Each row was made from one path, in order. Every step used is in the known rows, and no mark comes twice. Write each row's path.
(in the rows, 128 means zero)
Known rows
sopot -> zudaf -> bozi: [143 100 125 141 118 153 152  98  77 123 112  56 133 111 158 114 136 122
 129 164 109 102 132 102 138 197 152]
zudaf -> bozi -> kive -> ramana -> magid: [128  93 177 112 128 140 157 114 132  76  98  81 131  96 123 116 147 117
 118 138 143  72 130 100 163 230 142]
sopot -> divib -> bozi -> kive -> ramana: [158  93 134  77 128 107 174  97 141 118 123 128 133  93  90 105 146 122
 143 117 148  85 166 164 140 193 123]
riromos -> budi -> magid -> ramana -> kive: [147  82 160 127 133 103 136  98 104 139 116 119 135 139  88  86 144 119
 118 154 159 105 114 121 166 130 121]
sopot -> zudaf -> bozi -> kive -> ramana -> magid -> budi: [143  89 162 125 122 171 179 106 109  87 109  66 134  89 152 110 132 104
 120 152 121  98 101 107 148 252 105]
riromos -> kive -> bozi: [127  85 152  96 110 110 138 123 140  96 112  93 144  94 117 106 133 150
 125 180 144 128 146 122 136 162 155]
zudaf -> bozi -> divib: [158  84 149 128 138 141 142 132 138 110 116  86 134  98 118 105 168 111
 122 143 121  93 174 106 108 189 144]
bozi -> divib -> sopot: [127 121 124  92 128  87 129 136 127  88 134 121 118 120 103  96 175 107
 134 137 116 103 191 126  81 161 151]
mutag -> zudaf -> magid -> ramana: [179 112 174  92 123 101 151 102  56 101 144  66 101 132  96 138 164  98
 110 150 133  98 140 112 143 183 149]
riromos -> budi -> magid -> ramana -> kive -> sopot -> divib: [146  70 121  64 113 120 155  73  99 142  94 168 149 142  73  85 133 162
 123 149 197  82 121 123 189 117 116]
riromos -> kive -> ramana -> magid -> budi: [125  90 173 115 115 121 149 142 148  77  88  82 129 126 111 108 115 132
 100 167 151 145 103 100 141 189 140]
riromos -> kive: [117  85 158 123 124 100 131 135 109 102 105  92 139 132 117  98 134 127
 125 176 130 132 126 121 115 162 146]
magid -> ramana: [174 118 143 118 142 103 133  85  93 101 131  97 111 121 127 127 149 121
 121 159 125 113 120 118 137 147 142]
sopot -> zudaf -> magid -> budi: [142  94 144 128 112 131 154 109  85 124 134  52 137 106 149 113 136 108
 112 164 100 132 137 121 133 229 111]
kive -> bozi -> divib -> sopot: [137 121 118  67 114  96 136 125 157  83 141 123 123  84 103 104 174 131
 135 141 131  98 209 126 103 160 161]
budi -> magid -> ramana -> kive -> bozi: [149 110 160  98 128 111 143  82 138 116 133  95 138 112 106 121 152 141
 124 163 159  91 138 106 172 131 133]
sopot -> zudaf -> bozi -> kive -> ramana: [143  92 139 131 112 150 169 107  91 118 124  80 119  92 153 112 147 103
 138 164 117  85 113 117 137 236 117]
divib -> sopot -> kive: [128 120 144  51 133  90 171 113  82  96 117 128 119 130 100 104 129 116
 150 150 128  99 185 116 105 147 172]
sopot -> zudaf: [146 117 113 133 104 109 137 114  88 129 117  84 132 130 158 123 145 133
 133 171 105 112 135 113 130 174 133]
divib -> bozi -> kive: [131 101 159 120 149  92 153 117 134 101 149 111 144 105 120  94 157 115
 138 124 128  92 157 169 125 187 115]
sopot -> kive -> ramana: [170 108 150  76 110 103 178 134 127 128 100 127 106 126 113 136 127 131
 139 168 144  97 158  96 142 162 150]
budi -> magid -> ramana: [171 126 145 117 145  96 124  92 112 116 129  89 124 157 111 127 154 120
 118 147 131 104 141  88 138 124 131]
bozi -> kive -> sopot -> zudaf -> magid -> ramana: [169 105 142  75 102 114 148  69  59  90 164 119 136  93 163 113 168 129
 126 173 121  71  87 155 153 244  84]
bozi -> kive -> ramana -> magid: [129 110 165 104 116  96 142 130 143  81 103 112 131 116 123 126 155 126
 123 144 139  82 133 111 156 208 123]
budi -> magid -> ramana -> kive -> bozi -> divib -> sopot: [152 124 147  59 128  97 136  94 149  87 154 122 130 100  81  96 187 117
 133 145 147  80 172 127 118 140 139]
mutag -> zudaf: [130 112 145 122 120  97 156 152  89 122 113  92 109 165 101 134 153 118
 127 150 141 106 167  92 130 131 151]
divib -> bozi: [138 116 138 129 134  95 142 115 140 113 135  89 134 121 121 109 141 137
 121 127 138 108 162 142 141 158 155]
bozi -> kive -> ramana -> magid -> budi: [125  96 173 115 135 118 163 134 150  81 109 105 130 112 118 116 140 114
 116 143 140 109 126 111 146 205  99]
kive -> sopot: [107 111 116 110 110 104 141 129 127 110 115 126 129 146 138 122 141 170
 118 161 163  98 142 101 161 143 137]
budi -> magid -> ramana -> kive -> sopot -> zudaf: [143 124 120 104  99 115 143  86  90 125 130 118 140 158 147 115 152 156
 127 181 157  77  84 110 169 146 104]
bozi -> kive -> sopot: [101  96 137 102 123 100 152 131 121  99 128 149 138 129 136 107 156 147
 135 158 154  82 136 128 145 172  97]

Write each row's path
[172 119 159  34 121 109 182 143 154  67 106 140 114 109  86 109 142 107
 128 138 138  99 182 107  97 188 147]  bozi -> divib -> sopot -> kive -> ramana -> magid -> budi
[134 112 151 123 120 121 152 132 156  92  95  84 119 129 119 131 124 136
 100 146 150 125 132  84 162 178 138]  kive -> ramana -> magid -> budi
[148 106 136 117  93 109 135 106  79 124 129  58 139 110 152 121 151 122
 121 165  98 105 144 121 143 231 135]  sopot -> zudaf -> magid
[163 114 146  41 130  89 165 136 114  93 125 151 123 115  91  98 161 103
 153 145 116  88 205 128  71 160 153]  bozi -> divib -> sopot -> kive
[128  85 139 105 113 107 144 101 113 132 117 152 136 151  99  87 140 158
 112 159 193  87 100 118 191 121 112]  riromos -> budi -> magid -> ramana -> kive -> sopot
[138 105 173 112 140 114 170 123 174  76 131 100 135 100 113 105 137 120
 113 115 149 103 132 147 151 213 109]  divib -> bozi -> kive -> ramana -> magid -> budi
[153 114 145  62 125 106 147  87 130  71 159 132 117  64  96  96 179 117
 138 159 141  88 151 157 116 160 150]  magid -> ramana -> kive -> bozi -> divib -> sopot
[108 114 130 101 115 120 154  96  61  98 150  55 122 110 133  95 134  97
 120 152 100 133 151 129 111 226 137]  divib -> sopot -> zudaf -> magid -> budi
[132  97 185 102 120 136 179 141 103  80  98  78 113 128  98 128 156 103
 121 134 157  65 141  87 156 209 146]  mutag -> zudaf -> bozi -> kive -> ramana -> magid
[155 104 169  45 114 105 144  76 120  67 171 103 124  44  90  94 186 107
 124 155 135  81 161 165 130 216 152]  zudaf -> magid -> ramana -> kive -> bozi -> divib -> sopot
[142 138 151  33 105  91 169 116 114  71  94 123 109 129  97 122 126 133
 133 143 148  84 168  95 144 174 189]  divib -> sopot -> kive -> ramana -> magid
[153 107 125  65  99 127 156 109 125  88 164  80 134  57 125  96 166 108
 122 150 103 117 191 142  99 236 127]  kive -> bozi -> divib -> sopot -> zudaf -> magid -> budi
[170 101 130  96 111 106 136 139 182 109 125 121 137  82 119 122 174 141
 127 154 131  97 196 119 125 165 136]  kive -> bozi -> divib
[140 106 134 111 111 158 158  67  76 119 127  87 140 137 147 106 143 148
 122 173 162  67  81  97 177 168 122]  budi -> magid -> ramana -> kive -> sopot -> zudaf -> bozi
[126 100 151 121 124  98 153 136 133 112 125 120 112 117 120 120 156 112
 137 157 135  96 136 121 137 190 110]  bozi -> kive -> ramana
[157 121 116  54  78 105 137 104 119  90 157  90 134  60 129 105 182 121
 130 152 103  90 197 143 110 239 151]  kive -> bozi -> divib -> sopot -> zudaf -> magid
[ 95  79 121  75 106 122 166 103 107 127  87 146 152 129 104 106 132 171
 137 163 179  82 140 125 171 142 133]  ramana -> kive -> sopot -> divib
[171 100 151  53 117 110 177 115 136 116 108 127 137  91 117 130 128 149
 143 168 142  93 190 108 148 152 155]  sopot -> kive -> bozi
[138 120 138  24 119 100 177 101 112  90 125 128 121  94 102 113 128 139
 151 155 143  94 204 117 127 147 181]  divib -> sopot -> kive -> bozi
[ 96 105 114 120  83 120 155 119  94 127 114 123 143 134 162 108 140 167
 136 189 153  87  98 127 168 172 116]  ramana -> kive -> sopot -> zudaf
[130  81 126 117  93 159 164 126 116 118 119 116 148  98 153  93 165 145
 132 178 146  66 117 127 140 206 116]  ramana -> kive -> sopot -> zudaf -> bozi -> divib
[187  94 158  89 122 116 146  99 154  98 142 128 132  60 113 114 179 129
 130 172 141  88 139 149 136 164 126]  magid -> ramana -> kive -> bozi -> divib
[122 114 146 102 123 104 141  97 118 113 127 126 136 161 115 114 151 156
 119 165 180  79 105 101 173 123 114]  budi -> magid -> ramana -> kive -> sopot
[155 106 128  58 128 114 161  57 127 119 126 137 155 138  82  99 141 167
 126 125 193  68 133 145 176 123 130]  budi -> magid -> ramana -> kive -> sopot -> divib -> bozi
[130  88 132 133 123  94 126 136 132 150  99 109 141 160  95  95 138 133
 116 135 147 114 173  91 152 129 132]  riromos -> budi -> magid
[156 131  93  69  90 106 140 114 129  94 145 116 127  81 134 106 174 131
 143 158 109  96 188 135  99 183 149]  kive -> bozi -> divib -> sopot -> zudaf
[185 103 161  88 127 107 136 106 174 113 139 119 144  96  97 115 185 128
 127 157 147  80 160 119 138 145 114]  budi -> magid -> ramana -> kive -> bozi -> divib
[145 115 119 107  95 122 155  80  70 111 134 127 125 121 163 115 145 157
 130 194 151  86  62 139 169 166 114]  magid -> ramana -> kive -> sopot -> zudaf
[208  94 159  76  87 125 145  79 115 105 159  92 142  37 139 113 187 118
 126 183 112  78 126 164 146 244 116]  sopot -> zudaf -> magid -> ramana -> kive -> bozi -> divib
[127  96  99  69 108 116 154 101 113 121  90 142 143 136 111 120 133 173
 129 148 166  90 163 107 159 136 141]  kive -> sopot -> divib
